Known rows, with every way that one mark hangs from another:
(Q H (L (K N))): -51, 178, 156, 167, 7, 108, 97, 12, -43, -109, -7, 54, 164, 164, 119, 249, -158, 164, -103, 56, -199, -310, 5, 5, 83, -33, 114, -153, -20, -141, -203, -49, 119
(R (L F Q (S G) V) U): 98, -76, 118, -140, -9, -67, 23, 9, 116, 186, -290, -320, -192, -287, -51, -87, 11, -58, 215, -20, 321, 419, -59, 349, 282, -54, -254, -39, 274, 273, 227, 3, 94
(Z (Q H L)): 178, 41, -11, 140, -49, -165, 51, -122, -177, -216, 312, 171, 132, 122, 78, 177, -62, 231, 14, 188, -189, -228, 104, -199, -282, 165, 76, 14, -97, -60, -99, 185, 56
(M (C (Z (Q H (L R))))): -28, -24, -281, 247, 69, -136, -79, 304, -133, -276, 280, 123, 255, 117, 218, 10, -118, 33, 213, 142, -156, 26, 238, -126, -49, 111, 132, -70, -339, -285, -109, 171, -69
(L F): -29, -20, -52, -43, -83, 25, 89, -137, -15, 45, 125, 100, -36, 52, -250, -44, 192, 3, -164, 70, -117, -24, 175, -271, -245, -31, 156, 95, -15, 147, -26, 43, 91
(Q H (L K R S V)): 47, 154, -175, 82, 43, -47, -36, 159, 136, -144, -76, -114, 74, -169, 420, 147, 15, 57, 325, -41, 64, 106, -7, 201, 45, 39, -138, -231, -33, 21, -96, 15, 28
(U (R L)): 28, -123, 253, 109, -33, 211, 26, -378, -152, 94, 120, 100, 14, 19, -94, -185, 125, 153, -417, 131, 41, -108, -249, -251, -199, -80, 99, 253, 92, -116, -39, 24, 92
(Y V): -128, 23, 119, -155, -109, 32, 38, -473, -70, -51, 130, 140, 84, 128, -454, -80, 66, 197, -104, 93, -61, -44, 214, -298, -194, 49, 152, 38, -58, -147, -133, 10, 121
(F (L K (Q H) V)): 114, 18, 24, -66, 53, -217, 81, 70, 142, 236, -96, 106, -114, 159, 333, -91, -39, 38, -51, -137, 9, -150, -322, 251, 63, -21, -79, -267, 271, 340, -46, -29, -155
(F (L (K N) Q R V)): -168, -55, -10, -101, 14, 100, -142, 111, 145, 179, -125, 39, -108, 71, -64, -8, -32, -179, -46, -353, 38, -25, -317, 322, 215, -31, -81, -305, 130, 21, 120, -351, -204
(H Q): -56, -69, 173, -254, -33, -180, 97, -288, -62, 4, 94, 151, -158, 162, -265, -100, -1, -52, -349, 20, -135, -100, 178, -380, -193, 47, 114, 190, -53, -10, -8, 138, -72
(M (C Z)): -216, -116, -44, -96, 54, -42, 44, 63, -66, 10, 75, 226, -14, 178, -230, -225, 4, -90, -119, 181, 5, 27, 170, -288, 96, -69, 239, 79, -193, -161, -221, 134, 22
(S G): -2, -50, -8, -184, -20, -47, 131, -326, -79, -49, 128, 137, -66, 49, -270, 0, -84, 91, -156, 251, 109, 68, 188, -324, 1, 108, -43, 94, 47, -49, -84, 148, 167
(M (C (Z (Q H)))): -5, -91, -117, 109, 64, -293, 39, 104, -174, -56, 246, 293, 59, 253, 82, -151, -154, -11, -18, 227, -105, -3, 151, -277, -55, 26, 187, -102, -161, -193, -123, 171, -78
(M C): -208, -102, 37, -188, 8, -1, 46, -180, -129, -34, 122, 188, 50, 219, -241, -148, 213, -36, -150, 77, -25, 29, 174, -254, 13, 17, 166, 94, -127, -60, -150, 193, 12
(H (Q (L F K (R U) V))): -58, 310, -59, 21, -55, 141, 29, 151, 159, 23, -115, -461, -87, -163, 211, 28, 103, -190, 34, -201, -235, 30, 251, 268, 84, -9, -78, 14, -162, 132, 258, 59, -172
(Q H (L K (R U))): 77, 147, 74, 98, 28, 163, 196, 40, 12, -133, -38, -159, -11, -15, 256, 20, -25, 75, 90, 5, -312, -112, 156, 216, -14, -1, -5, 87, -143, -201, 34, 88, 128
(H (Q (L F (R U)))): -48, 112, 16, -47, -94, 67, 68, 47, -7, -111, 25, -264, -55, -13, -106, -2, 107, -133, -70, -106, -303, -11, 346, 41, -184, -3, 55, 257, -264, 38, 256, 136, -7
(U (R (L K S))): 105, -118, 118, 86, 73, 229, 0, -155, 4, 169, -170, 26, -8, -89, 61, -174, 48, 43, -144, 42, 160, -6, -350, -38, -39, -155, -21, 256, 189, -110, 58, -152, 42
(H (Q (L (R U) (S G) V))): -29, 84, -12, -209, -34, -139, -24, -40, 55, -148, -97, -350, -133, -193, -8, 57, -154, -93, 210, -15, 222, 281, 365, 178, 181, 129, -317, 37, -130, -65, 213, 191, -7
(U (R (L Q V))): -29, -141, 248, 27, -72, -33, -50, -219, -57, 232, 16, 16, -20, -140, 8, -237, 133, 82, -214, -9, 213, -41, -388, -38, 54, -42, -26, 17, 219, 12, 67, -4, -43
(Q H L): 49, 59, 102, 65, -19, -76, 137, -132, -107, -187, 171, 134, 107, 141, 78, 122, 20, 252, -76, 169, -164, -216, 133, -210, -196, 63, 100, 49, -78, 17, -253, 236, 172
(G S): 74, -215, 185, -139, -50, 15, -14, -179, -155, 70, 247, 154, -91, 137, -339, -130, 224, -12, -174, 74, 67, -42, 149, -396, -300, 32, 186, 189, 47, 58, -185, 24, 167
(M (C (Z (Q (L F K S))))): 21, 9, -461, 191, 121, 5, -126, 549, 26, -12, -67, -27, 185, -45, 101, 63, -55, -180, 394, 63, -12, 82, 186, 17, 131, -28, 88, 61, -190, 23, -11, -48, -91
(M (C (Z (Q (L K))))): -63, 52, -241, 146, 123, 56, -53, 271, -89, -101, 87, 73, 162, 63, 40, 32, -108, -79, 154, 146, -115, -119, 145, -111, 192, 69, 148, 92, -234, -192, -130, 56, -119

Rows:
72, -192, 140, 43, 27, 151, 82, -109, -47, 222, -159, 15, -17, -67, 69, -239, 22, 25, -232, -30, 5, -122, -416, 12, 110, -135, 27, 251, 240, -99, 124, -152, -5 -> (U (R (L K Q)))
-84, 365, -21, 314, -76, 124, 19, 170, 89, -14, 8, -147, 195, 43, 340, 316, -27, 118, 18, -19, -103, -208, 28, 136, 122, -59, 54, -437, 53, 163, -177, -27, 45 -> (Q H (L F (K N) V))
-95, 43, 126, -51, 27, 243, -109, 58, 155, 131, -216, -120, -223, 20, -112, -30, -27, -205, 52, -298, 138, 109, -221, 568, 129, -115, -157, -230, 23, -51, 185, -320, -84 -> (F (L (K N) (R U) S V))
20, -112, 146, -16, 69, -51, 85, 120, 29, 182, -165, 211, -46, 335, 76, 12, -242, 25, -206, -163, -146, -257, -317, 196, 66, -112, 45, -207, 228, 57, -40, -219, -49 -> (F (L (K N) (Q H)))
-30, 156, -18, 125, -59, -71, -12, -65, -3, -206, 202, -14, 131, -33, 256, 129, 117, 182, 93, 53, -36, -4, 97, -16, -91, 106, -11, -223, -121, -20, -165, 197, 56 -> (Q H (L R V))
165, 34, -463, 132, 23, 143, -125, 303, 35, -122, 42, -111, 148, -209, 52, 166, 41, -107, 421, -119, -111, 129, 126, 56, -172, 96, -42, 120, -106, 12, 215, -199, -62 -> (Z (Q (L F K R S)))
-152, 152, 53, 39, -49, 118, -125, 73, 77, -29, -114, -67, 76, -102, -79, 270, -47, -6, 119, -69, 177, -44, -75, 170, 246, -11, -65, -216, -3, -56, -141, -165, 41 -> (Q (L (K N) S V))
46, -234, -75, -217, 103, -17, -18, 146, 77, 212, -315, 99, -89, 124, -186, 46, -313, -92, 64, -107, 241, 45, -237, 261, 319, -62, -222, -81, 295, 26, 93, -290, -2 -> (F (L (K N) Q (S G)))
23, -249, 107, -269, -11, 14, 81, -22, -10, 114, -54, 58, -239, 121, -292, -251, 97, -120, -46, -193, -148, 16, -95, 247, -107, -9, -13, 200, -3, -25, 231, -81, -22 -> (F (L Q (R U)))
113, -32, -3, 9, 135, 255, 11, -12, 125, 73, -196, -76, -36, -81, 24, -10, 121, -84, 16, -57, 2, 155, -205, 76, -53, -158, 13, 168, 158, 265, 26, -203, 51 -> (R (L F K S))
10, -63, 79, -210, -12, -206, -3, -64, -48, -119, -55, 46, -27, 36, -200, 96, -40, 5, -23, -12, -19, -65, 175, -187, -145, 64, -5, 257, -103, 14, -35, 137, 4 -> (H (Q (L S)))
-65, 107, 55, 308, -46, 348, -142, 34, 91, 265, -170, -182, 66, -188, 127, -30, 50, -24, -120, -137, 287, 44, -406, 176, 115, -236, -53, -197, 233, 67, 93, -277, -34 -> (U (R (L F (K N) S V)))
-110, -136, -152, -13, 77, -155, -51, 80, -162, -26, 219, 272, 3, 146, -240, -152, -53, -98, -33, 182, -37, 39, 150, -298, -3, 56, 186, 37, -220, -214, -66, 71, -109 -> (M (C (Z Q)))
-101, 183, -222, 81, -122, 155, -91, 45, 59, -137, 185, -140, 111, -179, 31, 140, 281, 25, 139, -51, -21, 78, 164, -44, -116, 76, 27, -111, -142, 175, -30, 82, 20 -> (Q (L F R V))
-72, 50, 345, 86, 38, -8, -4, -47, 90, 108, -183, -19, -17, 34, 238, 59, -134, 16, -168, -140, -8, -49, -437, 241, 335, -110, -12, -348, 272, 20, -41, -197, -70 -> (R (L (K N) (Q H) V))
169, -63, -48, -1, 41, -256, 10, 79, 138, 83, -182, -149, -5, -142, 335, -2, -93, 73, 212, 67, 323, 362, -154, 141, 155, -19, -218, -269, 370, 369, 43, 38, 79 -> (R (L F (Q H) (S G) V))
-21, 156, 3, -156, 17, -139, -40, 36, 125, 10, -188, -134, -64, -98, 113, 119, -25, -87, 69, -101, 90, -32, 66, 67, 110, 38, -112, 5, -19, 117, -21, 46, -149 -> (H (Q (L K S V)))
71, 114, -199, 271, -14, -213, -106, 186, -23, -219, 335, 65, 93, -108, 256, 84, -144, 91, 195, 137, -48, -9, 101, -91, -105, 149, 7, -241, -212, -157, -75, 82, -57 -> (C (Z (Q H (L R V))))
-66, -9, -3, -139, -18, -33, -17, -89, -53, -235, 155, -13, 19, 41, -155, 73, 37, -54, -119, -67, -215, -65, 240, -211, -182, 114, 46, 218, -229, -87, 18, 129, -66 -> (H (Q (L R)))
19, -60, 129, 131, 36, 293, -35, -154, -33, 127, -206, -69, 81, -85, -10, 8, -295, 81, -184, 115, 334, 62, -282, -1, 260, -158, -170, 28, 264, -258, 71, -232, 122 -> (U (R (L (K N) (S G))))
167, -152, 88, 85, -26, -281, 13, -98, 16, 185, -155, -60, 40, -167, 378, -156, -169, 199, 68, 171, 483, 194, -323, 73, 171, -51, -292, -158, 390, 1, 61, 89, 75 -> (U (R (L (Q H) (S G) V)))
27, -67, 37, -196, 28, -61, -106, -164, 55, 110, -8, 167, -172, 92, -163, -52, 148, 7, -12, -78, 270, 62, -219, 93, -193, 12, -101, -126, 75, 292, -111, -13, -52 -> (F (L S V))
29, -82, 6, -156, 22, 137, 110, 13, 88, 25, -194, -79, -235, -117, -166, -159, 7, -171, 161, -106, -60, 201, 83, 200, 8, -39, -56, 203, -60, -243, 226, -133, 100 -> (L K (R U) S)
200, -72, -188, 92, 5, -180, -82, 83, -112, -246, 191, 115, 156, -42, 93, 136, -73, 104, 341, 45, -84, 71, 107, -72, -304, 179, -58, 22, -151, -190, 53, 36, 40 -> (Z (Q H (L R S)))
70, 82, 64, 42, 94, 324, 53, -148, 84, 43, -31, -59, -33, -9, 35, -6, 188, -39, -202, -35, -149, -3, -214, -16, -71, -131, 111, 154, 146, 274, 1, -130, 21 -> (R (L F K))
-45, 302, -97, 2, -22, -8, -1, 102, 151, 27, -41, -237, 25, -51, 214, 146, 79, -58, -77, -103, -131, -133, 174, -29, 42, 15, -7, -38, -27, 354, 29, 97, -186 -> (H (Q (L F K V)))
-68, -210, 59, -260, -104, -217, 7, 38, 78, 109, -183, -94, -272, -228, -246, -214, 97, -165, 296, -200, 124, 331, 9, 269, 118, 20, -134, -28, 1, -156, 280, -46, 1 -> (L Q (R U) S V)
67, -43, -77, 94, -9, -96, -35, 67, -137, -151, 257, 206, 42, -12, -236, 119, -124, 85, 3, 221, -87, -181, 153, -274, -130, 140, 125, 128, -198, -170, -94, 39, 31 -> (C (Z (Q L)))
-7, 97, -18, -54, -73, -46, 42, -6, -20, -82, 75, -74, 54, 89, -105, 122, 82, -21, -171, -16, -222, -173, 269, -248, -228, 42, 117, 190, -117, 242, -4, 175, -30 -> (H (Q (L F)))
